What can hang from each mark
nifog: reru runip
kigurod: roru
gorep: runip
boku: nolufeb pizok
roru: kigurod reru runip
pizok: boku runip
reru: nifog
nolufeb: boku mimu
runip: gorep pizok roru
mimu: nolufeb roru
gofe: gorep

Known rows, with every way that one mark hangs from another
boku{nolufeb}: [  9  -8  -5  -1   1  -6  -8 -19  -2  -6   2   4   0  -1 -17  -2  -7   6
 -13   5   1  -5   4  -3  -1  12  -2  14]
roru{kigurod reru runip}: [ -5  -3  -8  11  -3   9 -20  -1  -9  12  -2 -10   0  -3  13  20  -9   4
 -13   1  -1   1  -9   8  -3  12  -9   0]
nolufeb{boku{pizok{runip{roru}}} mimu}: [ 11  15   7  -2   7  -3  18   8  -3 -31  -1   1   3   3 -28  -8   4   6
  17  -4  -2  -5 -12  -9   6  10  12  27]
reru{nifog{runip{gorep}}}: [ -6  -4  -2 -15  -7  -4   0  13  12  -3  -2   6  -3   4  18  12  17   4
 -14   2   0   4  23   0  -8 -10 -11 -18]
roru{kigurod reru{nifog} runip{gorep pizok}}: [-19  -2   1   2  -8   8 -13  10   1  23   1  -6   1   2  31   2  -1   0
  -8  -5   4   4   0  12   0 -10  -7 -21]
gofe{gorep{runip{roru{kigurod reru}}}}: [  6  -1  -4  14   0   4   1   1   6  17 -10 -11   2  -7  13  49  20  -8
  -8  -5 -19   8 -12   3  -3  -7 -12  -7]
kigurod{roru}: [  4  -1 -13  -6  -2  -4  -7  -9  -3  -1   1   2  -1  -5 -14 -12  -9  11
 -10   3 -10  -8   8  -3  -7  10 -15  11]
reru{nifog}: [ -1  -5  -9 -15  -7  -3  -6  -5   0  -7  -2   3   0   1   3   3  -2   6
 -21   4   2   4  11   2  -1  -4 -13  -1]
gofe{gorep{runip{pizok{boku}}}}: [ 10   1   9  -1  -7  -9  12  -9  -4   3  -7   6   5   1  -1   4  -2 -11
   4  11  -3  12  18  -8 -13  -6   6  -6]
runip{gorep pizok{boku} roru{kigurod reru{nifog}}}: [-14   0   0   4   3   6  -2   5   6  24   1   0   0  -6  11 -19   7  -7
   4 -13  -3   4   0  11   5 -20   1 -23]
reru{nifog{runip{gorep pizok roru{kigurod}}}}: [ -7   6   0   3  -5   2  -3  24  18  14   1   3  -2  -7  19  -7  44  -5
  -4  -3 -14   7   9   6  -5 -25  -6 -22]
pizok{boku{nolufeb{mimu}} runip}: [  8  -3   4  -2   9  -5  24 -17  -7 -24   1  -1   4   8 -31  -8 -10  -4
   6   5  10 -12  -3  -8   1   9  15  16]
nifog{reru runip{pizok{boku} roru}}: [ 10  -6   4  -2   2  -4   5  18   2  -6   2  11  -5  -9   0 -29  19 -10
   8   8   0   6  -4   1 -10 -13   2  -9]
boku{nolufeb pizok{runip{gorep roru}}}: [  8   3  11  -1   6  -1  -3  -7   6 -20   7  -1   1   1  -9   1  11  -3
  10  -8  -3 -12  -2  -5  -3   4  10   0]
gofe{gorep{runip}}: [ 11  -3   0  -2  -8  -7   5  -6   2  -3  -9  -1   3   3   6  38   8  -2
 -13   7  -9   8  14  -7 -11  -1  -9   0]
roru{kigurod reru{nifog}}: [ -8  -5 -14  -2  -4   5 -14  -6  -1   8  -6  -6   1  -4  10   6  -5   3
 -23  -1   1   4  -4  11   6  -3 -14  -5]
runip{gorep pizok{boku} roru{kigurod}}: [ -2   5   0  14   6   3  -5   6   4  11   5   4   0  -9  -9 -24  23  -4
   7  -8 -12   3  16   1  -4 -12   8  -6]
gofe{gorep{runip{roru}}}: [ 13  -1   0   2  -3  -4   9   2   9   4  -6  -2   2  -2   5  47  22  -4
  -7   1 -18   7   2  -6 -10  -7 -12  -3]
nifog{reru runip}: [  9 -11  -6  -8  -3  -4  -5  14   3 -18  -3   5  -5  -3   7   1  16   1
 -15  11   5   4   5   1  -9  -2 -14   2]
gofe{gorep}: [  5  -8  -3  -4  -5  -4  -1  -5   3  -2  -2   4   4   2   3  16  -4   5
 -17   2  -6   4  12  -5  -5   1  -8   6]
pizok{boku{nolufeb} runip{gorep roru{reru{nifog}}}}: [ -9  -8   6  -8   9   1  12 -11   7   3   4  -5   0   4   8   8  -9 -12
   7 -11  10 -10 -14   4   3  -9   6 -25]
roru{reru runip}: [ -2  -9  -3   0  -5   4 -12  -3 -11   7  -1  -4  -1   1  16  21 -21   7
 -10   4   3  -1  -9   3  -7  13  -9  -1]
nolufeb{boku}: [  5   4  -6  -2   0  -8  -5  -5  -5 -12  -3   7   1   2 -16  -8 -14  11
  -8   4   2   4  13  -5  -1  14  -1  20]
kigurod{roru{reru{nifog} runip}}: [-12  -5  -9 -14  -7   4  -8  -2  -5  15   0  -7  -1   1  17   9 -31   6
  -9  -3   4  -5 -17   9  -2   7 -22 -13]
boku{nolufeb{mimu{roru}} pizok}: [ 11   3  -5   0   7   1   1 -11  -6 -27   3  -1   1   5 -35 -10 -10  10
   5   3   5  -8  -2  -5  18  16   6  34]
runip{pizok{boku{nolufeb}} roru{reru}}: [  5  -9   5   5   6  -2   3 -19  -6  15   3   7   0  -7 -13 -26 -17  -7
  12  -1  -1  -5 -17   3   2   1  13   0]
boku{nolufeb pizok{runip{roru{kigurod reru{nifog}}}}}: [ -1   2   1   1   2   7 -12 -11   3  -9  -1 -11   3  -4  -1  -1   0 -11
   2  -9   4  -7 -31  10  11   0   2  -9]
runip{gorep pizok}: [  1  -3   3  -2  -4  -5  -3   0   0   4   3   8   0   0   4 -19  10   8
  -8   4  -6   0  25  -3  -9  -6   1   2]
mimu{nolufeb{boku{pizok}} roru{kigurod runip}}: [  6  18 -11  20   0   6 -34  -2  -2 -11   5  -1  -3  -2 -21  -4 -22   7
   7   0  14   7  -6  -3  19  32   6  34]

Rows
[ -3  -6   3  -1   4   3   5   4   2   3   2  -8  -3   0  19  21  12  -1
  -2  -4  -9 -11  -7  -1  -8  -7  -3 -11]
pizok{runip{gorep roru{reru}}}
[  1   5 -10  -5  -3  -1 -17 -15  -2 -10  -1   5  -5   1 -10 -15 -41   9
   2  -1  20   5 -14   1  29  19   2  23]
mimu{nolufeb{boku{pizok}} roru{reru{nifog}}}
[  7  -4  10   3  -2  -3  16  -6  -2  19  -7   1   3  -4  10  15   0 -13
  13   2 -11   9  -8  -3  -7 -12   5 -14]
gofe{gorep{runip{pizok{boku} roru{reru}}}}
[  1  -4   8  -3  11  -4  28 -10   0 -19   4  -1   3  12 -24  -2  -3  -2
   7  -2  10 -14  10  -9   0   3  16   9]
pizok{boku{nolufeb{mimu}} runip{gorep}}
[  2  13   8  -7   1  -6  -6   1  -3 -30   0   3   2   8  -8 -13 -10   6
  10  -3   9  -2  18  -9  -3  13  10   9]
nolufeb{boku{pizok{runip{gorep}}}}
[  2  -2  -4 -11  -5  -2   0  15  11   0  -2   4  -4  -4  11  15  23  -1
 -11   3 -10   5  -2   1  -6 -11 -14 -14]
reru{nifog{runip{roru}}}
[ 12  -1   7  -1 -10  -8   7  -5   0   6  -7   3   5   1   8  13  12  -5
  -6  12 -10  10  14  -7 -12  -7  -2  -1]
gofe{gorep{runip{pizok}}}
[  7   1   2   2   2  -3   0  -3  -4   4   3   9   0  -8 -13 -25   4  -3
   7   4  -9   3   4  -3  -8  -5   8   1]
runip{pizok{boku} roru}
[-17 -10   0 -11  -7   5  -7   6   0  12   1  -5  -2   7  32  27 -16   5
 -14  -6   8   0   0   7  -2  -2 -14 -21]
roru{reru{nifog} runip{gorep}}
[-14   1  -3   1   6   9   3   3   6   6   0 -12   1  -1  15  12   8 -11
   1 -12   1  -3  -7   8   1 -16  -2 -27]
pizok{boku runip{gorep roru{kigurod reru{nifog}}}}
[  7   4  -2  16  -2   2  -6  -1  -5  21  -7  -7   0 -13   7   9  26  -8
   0   6 -20   4 -12   6  -6  -8  -3  -4]
gorep{runip{pizok roru{kigurod reru}}}
[ -6  -2   5 -13 -11  -6   2  15   9   5  -1  10  -2   2  21 -15  20   1
  -6   7  -1   6  23   0  -9 -17  -4 -19]
reru{nifog{runip{gorep pizok}}}
[ -3  -6  -4   5  11   7  10 -11 -12   0   4  -8  -1  10 -16  12 -35   1
  10   2  17  -8 -20   0  15  17   7  14]
pizok{boku{nolufeb{mimu{roru{reru runip}}}}}
[ -1   6  -1   5  -2   3   2  -3  -2  21  -7  -4   1  -9   6  -1  13 -16
   5   1  -7  10 -10   9   0 -16   0 -20]
gorep{runip{pizok{boku} roru{kigurod reru{nifog}}}}
[  1  -2   2 -13 -13  -6  -1   9   2   2  -3  10  -1  -1  14 -17  11  -1
  -8  15  -1   7  10   1  -9 -11  -4 -11]
reru{nifog{runip{pizok}}}
[ 14   1   7   2   0 -10   4 -24  -9  -1  -2   6   2  -1 -21 -16  -5 -11
   9  14   3   3  11  -5  -8   5  13   2]
gorep{runip{pizok{boku{nolufeb}}}}
[ -8   7   2   3   0   2   1  20  14  13   2   6  -1  -6   9 -16  33 -11
   8  -5  -8   9  15   5  -4 -23   2 -27]
reru{nifog{runip{gorep pizok{boku} roru{kigurod}}}}
[ -1   4 -10   1  -3   4  -9  17  14   3  -3  -1  -2  -9   9  13  35  -4
 -12  -1 -13   7  -3   6  -3 -13 -15 -13]
reru{nifog{runip{roru{kigurod}}}}
[  1  20   5  10  11   3  13  17   5 -25   1  -4   4   3 -23  -3  23   5
  16 -15  -5  -4   1  -6   9   3  12  20]
nolufeb{boku{pizok{runip{gorep roru{kigurod}}}} mimu}
[ -3 -10  -3   1   3   2  -1   3   4  12   1  -1  -4  -5  12  17   9   7
  -7  -9 -13  -5   1   1  -2  -5  -8  -5]
runip{gorep roru{reru}}
[ -6   2  -3   2  -6   1 -12  -4  -4  16   3   2  -5   4  12 -10 -40   4
   3   8  22   6 -24   3  19  12   1  11]
mimu{nolufeb{boku} roru{reru{nifog} runip{pizok}}}
[ -1   8  11  -1   9   0  23  11  -1 -19  -1  -3   1   6 -10   0  -1   7
  20 -14   0  -9 -12  -6   9   5  12  15]
nolufeb{boku{pizok{runip{gorep roru{reru}}}} mimu}
[  2  12  10  -6   4  -5  18   6  -3 -34  -1   2   4  12 -21 -12  -3  10
  13  -5   7  -6  13 -11   4  10  14  23]
nolufeb{boku{pizok{runip{gorep}}} mimu}
[  4   5 -17  22  -2  10 -30  -4   0   5   6  -7  -5  -5  -4  21  -2   4
 -11   7   5   1  -7  -1   9  18  -6  21]
mimu{nolufeb roru{kigurod runip}}
[  6  -2  -9   3  13   0  13 -15  -6 -15   4   0   0   6 -38  -7 -15   3
   5   5   9  -7   1  -6  15  11   9  26]
pizok{boku{nolufeb{mimu{roru}}}}
[  0   7   9  -2   5   0   1   4  -1 -15   0  -1   0   3   2  -1  -9   3
  17 -11   0  -5  -6  -4   1   8   9   1]
nolufeb{boku{pizok{runip{gorep roru{reru}}}}}
[-10  -8   4  -8  -3   0   3   6   7  22   2   3  -2  -3  23  -8   9   1
  -4  -7  -7   0  -3   7   1 -20  -7 -18]
runip{gorep pizok roru{reru{nifog}}}
[  5  -8   6  -3   0  -3   6  30  12  -1   4   8  -6  -6  16 -13  40  -2
   0   2  -6   2   7   1 -10 -20  -6 -11]
nifog{reru runip{gorep pizok roru}}
[  1   2  -1  -2  -7  -1  -9   0  -8  12   6   1   0  -3   0 -21 -14   5
   2   8  -7  -5  -1  -1 -13  10  -8   3]
kigurod{roru{runip{pizok}}}
[ -3   0 -18  12   7  10   0   1  -8   0  -3 -13  -1  -1 -10  10   0  10
 -10   4  -4  -4  -9   3  17   4  -7  24]
nolufeb{mimu{roru{kigurod reru}}}
[-21   0   3   2  -4   8  -9   5  -2  22   2  -4   2   2  22  -8 -15  -6
   2  -7  11   7   4  11   0  -8   2 -26]
roru{kigurod reru{nifog} runip{gorep pizok{boku}}}
[-15 -10  11  -7  -2   1   2 -10  -2  18   5   3   1   8  15 -12 -32  -7
   8  -6  20  -1  -3   8   2  -1   8 -24]
roru{reru{nifog} runip{gorep pizok{boku{nolufeb}}}}
[ -1  11  -7   3   6   3   7  12  -8 -13   2  -5  -1  11 -15  13 -17  13
   4   6   8   1  -5  -8  12  18  -2  30]
nolufeb{boku mimu{roru{runip}}}
[  2   7   0   4   3   0 -10 -10  -3 -17   3  -1  -5   6  -4  -5 -28   5
  14  -1  17  -6  -6  -8  17  20  13  21]
mimu{nolufeb{boku{pizok{runip{gorep}}}} roru{reru}}
[-13   0   4  12  -1   8 -11   2  -8  21   2  -2   1  -1  14  -8 -13  -4
   7  -4   4   3   7   6  -4   2   7 -13]
roru{kigurod reru runip{gorep pizok{boku}}}
[ -4  -4  14   4   5  -2  21  -2  -4   3   8   6   3   9 -17 -16 -10   0
  14  -3  11  -6   9  -4   1   5  16   6]
roru{runip{gorep pizok{boku{nolufeb{mimu}}}}}
[ 12   2   8  -5   3  -3  12 -13  -6 -33   0  -1   5   6 -29 -10  -5   2
   5   3   7 -14  -6  -7   4  13  14  25]
boku{nolufeb{mimu} pizok{runip}}
